Each row was made from one small tree. The marks that hang from a mark follow it in brackets, in alphabetical order. Every link used is in the known rows. Write each row's tree.
In the rows, zero is written as 128.
Known rows:
korem(supo(kapi(vobu))): [152 122 176 150 108 141 122 163 145 114 124 153 147 137 133 120 122 150
 168 150]
mimil(vobu(korem(supo(kapi(vade))))): [171 165 202 175  77 166 151 150 165 113 129 156 160  98 128 120 145 188
 182 145]
vobu(korem(supo(keruz))): [114 186 169 137  66  81 118 160 193 152 123 105 152 111 124 138 106 133
 161 145]
vade(keruz(vobu) mimil): [126 136 101 153 164 184 147  95 157 139 182 151 140 136 122 159 113  97
 152  96]
vade(keruz(vobu) korem(supo) mimil): [126 156 124 161 176 157 143 132 171 152 169 172 149 125 133 132 112  72
 169 112]
vade(korem(supo(kapi keruz mimil))): [143 203 203 127 104  90 111 165 143 153  67 141 137 135 113 143 102  99
 158 167]
supo(kapi): [141 127 149 146 120 160 139 144 122 111 113 134 135 123 106 145 133 139
 141 131]
supo(keruz mimil(vobu(korem))): [132 193 182  89  60  78 107 142 135 163 119 126 131 162 138 150 127 145
 139 172]
vobu(korem(supo(keruz mimil))): [126 209 190 124  63  63 101 155 202 171 112 101 136 134 112 158  86 117
 164 156]
supo(kapi(vade) keruz mimil): [166 191 174 136  86 136 134  94 135 134  69 129 136 120 109 167 106 139
 134 163]
supo(kapi keruz mimil): [146 180 178 116  91 112 115 129 128 144  84 119 132 142 101 169 104 125
 141 157]
korem(supo(kapi(vade) mimil(vobu))): [193 169 210 157 108 161 117 120 140 131 120 161 136 116 137 129 128 161
 183 146]
vade(keruz korem(supo) mimil(vobu)): [145 165 159 147 166 156 109  98 150 135 164 193 140 141 158 109 166 104
 155 118]
mimil(vobu): [141 126 149 113 125 133 116 134  91 128 148 153 124 138 156 111 155 150
 136 133]
supo(kapi(vade(korem mimil)) keruz): [145 192 144 144 121 167 163  75 127 117  75 158 144 103  99 130 141 125
 112 168]
supo(keruz mimil(vobu)): [142 173 175  86  96  90  87 120 100 161 119 138 117 158 155 133 128 135
 132 158]
vade(korem): [121 140 130 117 142 109 144 145 114 131  98 151 123 136 132 112 139 110
 116 153]
korem(supo(mimil(vobu))): [160 156 189 120 121 110  83 145 139 158 147 146 123 144 150 120 127 127
 174 131]
tamugo(keruz(vobu(korem))): [149 131 147 132  86 110 156 180 133 136 150  91 144 132 105 170  86 118
 141  99]
tamugo(keruz(vobu)): [162 114 138 126 116 120 134 160  95 133 148  99 133 129 125 154  93 109
 133  82]
mimil(vobu(korem(supo(kapi)))): [149 153 199 154  81 143 135 191 160 125 143 143 154 125 123 127 143 170
 187 136]

Write each row's tree:
[146 167 191 161  93 128 157 216 191 162 131 122 148 132  88 170  66 116
 205 141] -> keruz(vobu(korem(supo(kapi mimil))))
[146 150 117 146 153 178 159  41 144 110 131 193 137 153 147 123 158 124
 110 168] -> kapi(vade(keruz korem mimil) vobu)
[159 151 139 178 148 147 166 126 162 136 135 174 158  99 162 122 111 105
 167 127] -> kapi(vade(keruz(vobu) korem(supo)))
[135 174 172 121 103  86 105 166 152 185 129 118 138 127 137 145  61  91
 180 135] -> korem(supo(keruz(vobu) mimil))
[138 182 178 142  91  87 124 163 210 166 127 119 130 140 105 152  94 121
 171 140] -> vobu(korem(supo(mimil)))
[129 144 149 128  97 142 145 168 104 137 116 123 150 114 118 152  93 125
 156 137] -> supo(kapi keruz(vobu))
[171 148 170 186 116 171 145 122 163 108 109 142 153  87 115 124 119 153
 171 126] -> korem(supo(kapi(vade)))
[148 184 199 104  96  82  67 138 132 163 125 137 131 144 157 124 117 124
 169 146] -> korem(supo(keruz mimil(vobu)))
[169 144 192 167  77 129 152 216 164 124 139  95 164 112  92 172  77 127
 185  86] -> tamugo(keruz(vobu(korem(supo(kapi)))))
[110 172 139 126 137 116 136 153 144 168 132 149 143 115 126 111 101  72
 157 140] -> vade(korem(supo(keruz(vobu))) mimil)
[135 177 187 106  45 101 132 157 152 142  90 128 140 172 107 173 103 151
 141 201] -> supo(kapi(vobu(korem)) keruz mimil)
[123 182 164 118 111  75 112 152 140 147  95 135 138 114 144 104 118  99
 144 151] -> vade(korem(supo(keruz)))
[147 178 186 137  95 116 121 181 147 167 112 123 143 122 115 162  64 105
 196 138] -> korem(supo(kapi keruz(vobu) mimil))
[145 182 206 139  53 118 113 183 151 136 125 134 159 116 129 132 137 170
 184 155] -> mimil(vobu(korem(supo(kapi keruz))))
[120 167 177 123  50  76 112 157 179 142 131 124 157 143 146 123 110 150
 156 175] -> kapi(vobu(korem(supo(keruz))))
[152 158 201 124 125 112 127 175 141 138  87 173 131 170 123 125 111 120
 164 184] -> vade(korem(supo(kapi(vobu) mimil)))
[158 148 174 153  83  96 138 196 167 142 159  91 151 118 112 156  78 114
 173  88] -> tamugo(keruz(vobu(korem(supo))))
[122 164 143 141 157 132 129 126 165 144 130 157 134 122 112 101 131  87
 147 131] -> vade(korem(supo) mimil)
[152 142 113 152 154 156 182 107 131 131 127 177 149 114 157 136 122 113
 136 140] -> kapi(vade(keruz(vobu) korem))
[146 184 167 144 146  97 110 126 180 154 117 162 131 152 140 147 115  83
 154 139] -> vade(keruz korem(supo(mimil)))
[180 154 148 174 131 184 166 106 150 132 124 154 144 126 119 187  92 128
 165 128] -> supo(kapi(vade(keruz(vobu))) mimil)
[146 131 133 120 126 130 166 104 105 114  96 176 138 138 160  94 141 145
 107 194] -> kapi(vade(korem) vobu)
[139 153 171 149  96 130 130 186 137 145 124 123 158  98 120 143  84 123
 191 125] -> korem(supo(kapi keruz(vobu)))
